In the rows, zero is written as 128.
Known rows, with every step that occurs
fosam -> luru -> gibak: [152 135 147 108 146 116  86 193 130 167 152 174 107 164 144 150 102 141
 105 105 176 141]
padu -> fosam: [120 141 143 172 112 101  99 166 163 132 139 125 130 145 139 143 101 145
 112  59 176 141]
fosam -> vizup -> gibak -> nipod: [116 128 148 110 122 120 147 118 105 121 160 133 138 145 146 127 104 109
 105 108 166 163]
nipod -> gibak -> vizup: [180 122 162 149 153 137 138 115 167 140 175 126 131  84 159 128 114 136
  90  87 174 195]
gibak -> vizup -> kadaz: [153 116 165 118 133 141 127 138 167 163 153 109 139 115 155 123 127 161
  84  86 164 210]
luru -> gibak -> nipod: [121 120 137 111 149 125 107 170 109 155 148 161 102 149 148 141  85 124
 101  87 185 151]
fosam -> luru: [150 132 146  98 116 117  91 165 148 158 149 155 119 142 144 150 111 134
  88  98 150 119]
vizup -> kadaz: [131 116 155 100 127 130 107 143 175 156 159 111 132 141 144 125 119 150
  90  89 150 167]
padu -> fosam -> pudok: [140 144 163 159 119  92  79 191 189 111 141 116 134 135 121 160 106 156
 109  70 150 143]
vizup -> gibak -> luru -> kadaz: [170 101 152 115 156 117 110 153  95 145 155 129 159 158 146 129 119 120
 133 115 183 140]
fosam -> vizup: [142 135 162 103 115 128 115 126 149 104 153 121 159 118 127 128 119 130
  97  98 146 148]
luru -> kadaz: [151 107 152  96 154 118  85 138 109 137 142 117 146 148 129 126 111 133
 124  86 157 137]
padu -> fosam -> luru -> gibak: [138 146 152 146 138  99  76 217 145 166 149 176 111 183 145 159  98 147
 116  85 187 147]
fosam -> padu: [153 106 152  86 101 138 139 129 100 147 148 134 117 127 151 138 113 140
  66 101 154 146]
gibak -> luru -> kadaz -> vizup -> fosam -> padu: [178 112 182  98 117 154 113 182 105 149 162 154 135 135 163 168  94 151
  66  74 148 162]
nipod -> gibak -> luru: [176 108 152 132 145 130 114 159 177 143 192 148 135 112 163 143 106 113
  94 105 180 127]
nipod -> gibak -> vizup -> kadaz: [160 115 176 126 150 137 125 130 194 161 184 113 137 114 163 126 123 150
  86  86 161 218]
gibak -> luru -> kadaz -> vizup -> fosam: [173 134 173 128 144 146  81 192 146 134 159 144 145 129 152 164  84 151
  96  56 149 153]
nipod -> gibak -> luru -> kadaz: [176  96 164 112 172 121  84 164 138 145 180 137 155 142 151 141 109 116
 123  96 173 132]
kadaz -> vizup -> fosam -> luru -> gibak: [160 154 163 123 147 128  78 217 146 161 160 184 108 162 148 168  85 154
  94  81 161 156]
kadaz -> vizup -> gibak -> luru: [169 137 143 138 122 137 141 153 118 131 158 134 136 102 163 145 109 133
 129 122 190 151]
nipod -> gibak -> luru -> kadaz -> vizup -> fosam: [179 135 181 137 159 143  82 186 166 131 184 147 145 130 157 165  80 142
  99  56 146 159]
padu -> fosam -> luru -> kadaz: [142 125 160 119 139  93  56 192 129 157 145 144 145 185 137 157 108 139
 129  70 161 133]
gibak -> vizup -> fosam -> padu: [179 107 176 116 111 151 146 146 119 157 155 148 127 129 162 143 106 151
  26  75 150 183]

Rows
[129 126 150 110 146 121  88 206 128 174 160 190 102 180 153 162  78 126
  75  78 170 145] | vizup -> fosam -> luru -> gibak -> nipod
[145 157 141 135 123 130 149 109 109 115 149 110 123 108 148 134 106 143
 141 113 165 174] | kadaz -> vizup -> gibak
[151 147 150 123 144 126 130 117  91 117 149 108 137 126 144 133 107 143
 158 110 164 179] | luru -> kadaz -> vizup -> gibak
[168 136 157 108 142 144  83 174 111 129 145 128 143  94 151 161  98 150
 151  84 169 152] | gibak -> luru -> kadaz -> vizup
[169 107 165 108 151 117 110 152  98 130 160 128 177 158 142 129 124 118
 135 119 176 147] | fosam -> vizup -> gibak -> luru -> kadaz
[124 125 141  99 143 119  92 192 115 171 154 182  98 164 153 155  86 123
  98  92 180 142] | fosam -> luru -> gibak -> nipod
[123 134 144 112 140 126 128 130  82 131 151 128 122 133 153 144  89 125
 139  94 170 173] | luru -> kadaz -> vizup -> gibak -> nipod
[113 134 144 129 135 105  84 211 125 171 151 182 101 178 154 164  83 129
 106  75 188 149] | padu -> fosam -> luru -> gibak -> nipod
[157 152 163 137 126 147 100 166 164 124 153 137 125 114 146 156  81 156
  79  53 138 157] | kadaz -> vizup -> fosam
[116 136 179 124 111 115  98 164 194 131 164 111 164 159 138 136 122 152
 102  75 150 188] | padu -> fosam -> vizup -> kadaz
[131 144 155 111 143 131  84 213 126 165 159 187  98 158 158 174  71 136
  92  71 168 160] | kadaz -> vizup -> fosam -> luru -> gibak -> nipod
[126 139 147 103 135 121 114 151  85 145 155 144 119 145 157 157  91 123
 136  97 166 168] | fosam -> luru -> kadaz -> vizup -> gibak -> nipod
[167 120 181  95 118 150 113 163 104 142 157 144 128 139 155 162  92 156
  68  68 134 170] | luru -> kadaz -> vizup -> fosam -> padu
[131 147 148 145 105  97  78 196 166 158 147 157 124 164 147 165 104 142
 101  73 163 127] | padu -> fosam -> luru
[128 150 159 160 112 101 144 122 135 104 158 115 160 160 135 124 120 129
 126 107 169 173] | padu -> fosam -> vizup -> gibak
[124 150 167 149 104 108 103 156 167 103 151 124 164 141 129 140 113 139
 112  72 159 154] | padu -> fosam -> vizup
[183 115 183 114 169 118  70 175 149 164 179 156 150 170 149 153 104 134
  87  70 145 164] | nipod -> gibak -> vizup -> fosam -> luru -> kadaz
[156 149 160  92 138 133  68 173 114 135 145 134 132 113 144 167  98 154
 148  80 146 155] | fosam -> luru -> kadaz -> vizup
[191 129 189 151 153 122  99 174 209 119 175 130 139 116 137 155 102 151
  58  69 131 178] | nipod -> gibak -> vizup -> fosam -> pudok
[181 108 179 121 125 149 143 163 109 164 157 161 121 144 162 145 102 155
  34  78 162 193] | luru -> gibak -> vizup -> fosam -> padu
